Each row was made from one walk, in order. Every step used is in the known rows, and no mark comes twice. Write each row's walk.
Known rows
maguf fura tevaz tamopa: [ -9   4  -3 -13   7  19   1  17  16  -9   3  -5  -5 -12  -2 -43 -18   6
  -8  26  -5  -8  -7  -4   9  -3   3   3  -1]
kerad fura dotid: [ -3   1  -4  14  -4  21  15  11   5   2  -1  -6   5 -18  -7 -22 -12  -4
  -4  12   6   0  15  18  11   6   7  -2   0]
maguf guvo: [  4  21  12   9  -3  15  -2 -11   4  -9  -3   4   6 -15   1 -18 -13   5
  -2  16   1  -2  -5  -8   4  14   1  -8   0]
kerad fura tevaz: [  0   1 -17 -21   1  25   8  16  18  -8  12  -6   4 -18  -5 -18 -14   1
  -5  17   8  -2  -5   0  13   6   9  -4  -1]
tevaz guvo: [  1  16 -19   4   0  12  -2   1   6 -13  -3  -3   8 -13   2 -11 -17   6
  -5  13 -18  -3  10 -14   4  -7   9   3   4]
dotid mema tamopa tevaz fura lesel: [-15   3  -9 -13  45  20  -6   2  17   5 -11  -1   9 -13   7 -10  -1   5
 -14   3 -14  -9  83  -4   7  19   3   3   9]
mema tamopa tevaz fura: [-18  15  10   6  33  12   1   7  17 -15  -7  -7  13 -16   2 -16  -5   1
  -9   5  -2  -8  31  -1   4   7   9  -2  10]
maguf fura dotid mema: [ -6  11  -8  14   4  22   2   9  -6  15  -5  -2   6  -9   5 -34 -12   3
  -8  19   4  -4  41  13  12   2  -5  -2   1]
kerad fura dotid vanil: [  2   6  -3  19  -1  21  18  11  -5  12   2  -7   5 -17  -7 -23 -10  -1
  -3  19   5   0  33  12   0   9  16  -4  11]
tamopa tevaz: [ -8  15  13   3  14  21   1   8  11 -15  -7  -3  16 -10   4 -19 -15   0
  -6  10  -8  -4  13  -4   0   5   7  -7   4]
guvo fura dotid: [-12   8  -2   8   3  13   7   6 -25  -5  -7 -16   4 -12  -3 -30 -13   0
  -6   3  -5   0  32  17  11  -3   9  -6   1]
kerad fura maguf guvo mema: [ 13   6   4  30  10  28   3   1 -19   0 -10   9   8 -16 -10  -5  -6   2
  -3  37  12  -4  -1   8  10  20  15   2  -8]
dotid vanil: [  4  12  -5   5   6  12   3   5   0   3   4   0   8 -12   2 -14 -11   6
  -2  14  -6  -4  15 -11  -7   5  11  -7  12]
guvo tevaz: [-10   6  -3   8  10  16   0   9   0 -12   4   2   6 -11   0 -21 -13   3
  -1  11  -7  -3   5  -6   8  -5   7  -3   0]
maguf guvo mema tamopa tevaz: [ -4  29  33  19  20  19   0  -7   5 -13 -16   5  14 -14  -1 -31  -3   7
  -2  23  -8  -5  46 -14  -3  12   6   6   8]
kerad fura maguf guvo tevaz: [ -1   3   5  29  12  31   3   1 -15  -6  -5   7   7 -17 -10 -16 -11  -4
  -1  33  10  -3 -12  11  11  16  15  -4  -7]
guvo mema: [  4   9  -4   9   9  13   0   9  -4  -5  -3   4   6 -10   0 -10  -8   8
  -3  15  -6  -5  15  -9   6  -2   7   3   1]
dotid mema: [  0  13 -17  -8   7  18  -1   5   8   7   3   3   9  -7   9 -10 -13  10
  -5  13  -6  -6  21  -7   7   6  -4  -1   2]
guvo maguf: [  2  -6  -7  -8   6  13  -4   8  11  -2  -5  18  11 -11  -1  -4 -11   4
  -5  10  -9  -3  13  -8   2   2   8  -3  -2]
maguf guvo mema: [  9  23  14  16   2  16  -2  -8  -9  -7  -7   7   4 -13  -1 -15  -8  10
  -1  24   0  -4  14 -11   6  10   5   0   0]
mema kerad fura: [  7   0   3  -1  10  27  10  13   6  -4   5   8  11 -16  -5 -19  -4   0
  -1   9   6  -8 -40   5  14  10  11   7  -1]
fura maguf guvo mema tamopa: [  3   4   5  30  16  14  -4  -8  -9   1 -19  16   8 -16  -5 -17   1  11
  -2  25  -6  -5  24  -2  -2  11   6   2   0]
mema fura: [-10  10   0   5   7  19   0   3   1  -9   4  -1   5 -13   2  -3 -14  -4
  -5  13   1  -6 -13   1  12   5   5  -4   2]
guvo mema tamopa tevaz fura kerad: [-11   1  20   9  25  17   1  11   2  -8   1   5  20 -12  -2  -5  -4   9
 -10  11  -5 -11  30   4   6   3  14  11   7]
tevaz fura lesel: [ -3  -9 -17  -7  23  11  -7   2   3  -4  -5  -2  -1 -16   1   3  -7   1
 -12  -1  -4  -5  25   2  14  13   9  -7  -2]
kerad fura maguf guvo: [  7   4   2  22   7  27   3  -2  -6  -3  -7   7   9 -19  -8  -8 -11  -2
  -4  29  11  -3 -20  11   7  23  11  -7  -7]
fura maguf guvo mema tamopa tevaz: [ -3  13  22  33  26  23  -4  -6  -7  -5 -27  12  17 -14  -3 -22  -1   7
  -5  28  -8  -6  42  -1  -6  15  11   2   3]
tamopa tevaz guvo: [ -6  24   0   6  10  21  -1   3   9 -21 -11  -7  16 -11   4 -16 -19   2
  -8  16 -20  -4  28 -13  -1  -4  14   2   8]
dotid mema tamopa tevaz fura kerad: [-15   3   7  -7  24  22   1   7  14   4   6   4  22 -10   7  -5  -9  11
 -12  10  -5 -12  36   5   6  10   3   7   9]

Which walk is each row?
[-12  16   8   5  24  18   0   7   5 -16  -6 -10  11 -12   5  -5 -12   0
 -12   9   3  -6  15   3   8   8  13  -7   5] : tamopa tevaz fura
[ -3  20  20  34  -7  23   4 -13 -23   1 -13   0  -1 -15  -4 -14  -8   3
  -4  29   8  -2  33  11  14  11   7  -1   2] : maguf guvo mema fura dotid
[ -4  -8  -1  -1   2  13   0   7   0  -5  13   3  13 -13   0   8 -14   7
 -10   5   5  -8 -23  10  12   4   9  -3  -2] : tevaz fura kerad
[-17  11  11  26  26  13   6   8  -3  -2 -19  -8   8 -14  -2 -21   1   6
 -10  12  -2  -5  80  13   6   0  13   5  12] : guvo mema tamopa tevaz fura dotid
[-15  14  14   4  23  14   2   6  23 -13  -8   0  18 -13   2 -30  -8   1
  -4   6 -14  -5  31  -7  -5   4   3   0   9] : mema tamopa tevaz
[ -5   7 -10 -12   6  20  -3  13   8  -9   7  -4   4 -14   0 -33 -14   2
  -7  16   5  -4  -5  -3  11  -2   5  -8  -2] : maguf fura tevaz
[-11  -1   4   4  45  14  -5   6   5  -8 -17   0   7 -15  -2 -10   3   3
 -11   6 -13  -8  76  -5   7  12  13   7   6] : guvo mema tamopa tevaz fura lesel
[ -5  -7   2  14   3  16  -1  11  -4   5 -13  12   8 -12  -5 -27 -10  -3
  -7  16   0  -1  30  13   7  -1   8  -3  -3] : guvo maguf fura dotid
[-16  20  -1  -3  35  18   0   6  16   0  -4  -5  14 -11   9 -12  -5   7
 -11  11  -3 -10  55  -4   6  10   2   3  12] : dotid mema tamopa tevaz fura
[  5  -8 -18  -6  18  17 -15   5   2  -7 -15  15   7 -13  -4 -13 -12  -4
 -10  16 -23  -3  39 -14   8   0  15   8  -4] : tevaz guvo maguf fura lesel
[  1   0  -8   3  -1  26   7   1  -3  20 -10  11  10  -9   6 -26  -3  15
  -6   5  -4  -6  26  12  10   4  -2   4   3] : fura dotid mema kerad
[-13  19   3  -5  25  21   2   6  23   1  -6   2  18  -9   9 -27  -8   7
  -6  12 -15  -8  54 -10  -2   8  -3   4  10] : dotid mema tamopa tevaz
[-16  36  -7  -8  31  21   0   4  -7 -12  -8 -16  17  -8   5 -32 -13   5
  -8  16 -26  -8  73 -13   3  -4  10  15  14] : dotid mema tamopa tevaz guvo fura
[-10  28 -10  -2  22  21  -1   1  21  -5 -10  -2  18 -10   8 -24 -11   9
  -7  18 -26  -7  66 -19  -3  -2   3  13  14] : dotid mema tamopa tevaz guvo
[ -8  29   7  17  16  28  -2   3 -11 -21 -12  -7  11 -10   1  -3 -15  -2
  -8  30 -13  -7  36 -10  10  -5  20  13   9] : tamopa tevaz guvo mema fura
[-11  15   9  22  14  19   9   5 -11   3 -11 -15   8 -13   3 -15  -9   4
 -12  14   4  -4  64  13  -3   9  21 -11  17] : tamopa tevaz fura dotid vanil
[-13   8 -17 -27   5  29   3   7  16   7   6  -4  -7  -9   5 -15 -19  12
  -9  31  -6 -12  18  -4  15   4  -2   7   4] : dotid mema fura tevaz tamopa
[ -2   1 -13   5  10  24   6   2 -10  19  -8   4   5 -11   6 -11   0  15
 -11   5   9  -9  27  19  18   7   4   3   5] : tevaz fura dotid mema kerad
[-12  -8   2   5   9  17   0  11  -8  -9  15   4  10 -11  -3   0 -14   6
  -8  10   3  -8 -13   9  16  -3  13   0  -2] : guvo tevaz fura kerad
[ 15   0  11  28  10  28  -4  -8 -26   4 -22  24  11 -12  -3 -12   3  14
  -3  23   2  -8 -18   4   6  14  13   4  -5] : fura maguf guvo mema kerad
[-16  14  13  -3  16  18   2   6  -8 -22   1  -9  25 -12  -4 -27 -17   2
  -7   8 -28  -8  27  -3   0  -8  17  14   9] : mema tamopa tevaz guvo fura kerad
[ -9  -6   9   1  -5  22   1   4  -1  -5  14   7  14 -12   0   4 -18  -1
  -6  12  -1  -8 -35   9  12   4   6   0  -1] : mema fura kerad
[-13   8  -7   9  21  13  -1   9  -7 -13   5  -5   1 -13   0  -8 -10   3
  -6  10   5  -5   7   1  16  -2  12  -4   2] : guvo tevaz fura
[ -8  16 -12  -4  10  25  -1   2   0   5   5   1   6  -9   8   0 -14   2
  -6  20   1  -8  12  -2  15   8  -1   1   3] : dotid mema fura
[ -7   4 -13   6  10  21  15   9  16  18   0   0   8 -17  -3 -29  -5   3
  -3  15  -1  -3  56  12   9   8  -3   8   7] : kerad fura dotid mema tamopa
[  7 -16  -8  13  16  32   6  14  -6   4  -7  15  15 -16  -7 -10  -2   0
  -4  13   7  -8 -45  17  11  12  16   3  -6] : mema kerad fura maguf
[ -8  -2 -23  10  15  29  -5   3 -12  13  -6   7   8  -8   6   9 -12   3
  -9  24   1  -9   7  12  12  11   3  -3  -2] : dotid mema fura maguf
[ -9  -2  18   2  16  22  -6  11  14 -12  -6  20  29 -12  -6 -24 -13  -1
  -9  21 -22  -8  27  -7  -3  -6  15  17   5] : mema tamopa tevaz guvo maguf fura kerad
[ -8   5   4  23   2  15   3  10  -5   0  -7  -5   5 -14  -2 -38 -12  -3
  -6  13   4  -1  16  16  10  -2   2  -6  -1] : maguf fura dotid
[-11  32   3   0  18  20   0   5 -18 -28  -9 -22  15  -9   1 -24 -20  -2
  -9  14 -20  -4  33  -8   5  -6  21   4   8] : tamopa tevaz guvo fura
[  5  14 -29 -11  -2  18  -2   6   1 -12  -2  -4   2 -12  -1 -12 -13  16
  -7  22 -15  -3  39 -19   8 -14  15   8   4] : fura tevaz guvo mema
[-13   7  -8 -28   9  16   5  14  -3 -14   3 -17  -7 -11  -4 -36 -20   9
  -7  17 -12  -7  10  -2  11  -4   9   3   1] : guvo fura tevaz tamopa
[  8  13 -28 -11   2  26   6  14   4 -11   5  -7   3 -16  -8 -12 -12   8
  -5  30  -4  -3  26 -12  15  -7  20  14   2] : kerad fura tevaz guvo mema
[  1  -7  -3 -24   5  31  14  18  22  -3   5   4  -1 -17  -8 -34  -9  10
  -4  21  -1 -11 -34   1  15   6  10  14   0] : mema kerad fura tevaz tamopa
[ -2  12  -1  -4  11  22  -6   5  11 -16 -16   9  19  -9   1  -6 -17   2
  -9  19 -23  -3  42 -16  -3  -4  18   5   6] : tamopa tevaz guvo maguf
[ 16  -5 -15   0  18  30   2   7  -8  -4  -9  11   6 -17  -9 -10   0   4
  -4  15 -16  -7  17  -9  17   5  22  25  -1] : tevaz guvo mema kerad fura lesel
[  3  -5   3  12  -1  28  16  10  -1   6  -5   5   9 -18  -8 -28  -3   1
  -3   6   7  -3 -13  21  14   7  10   5   1] : mema kerad fura dotid
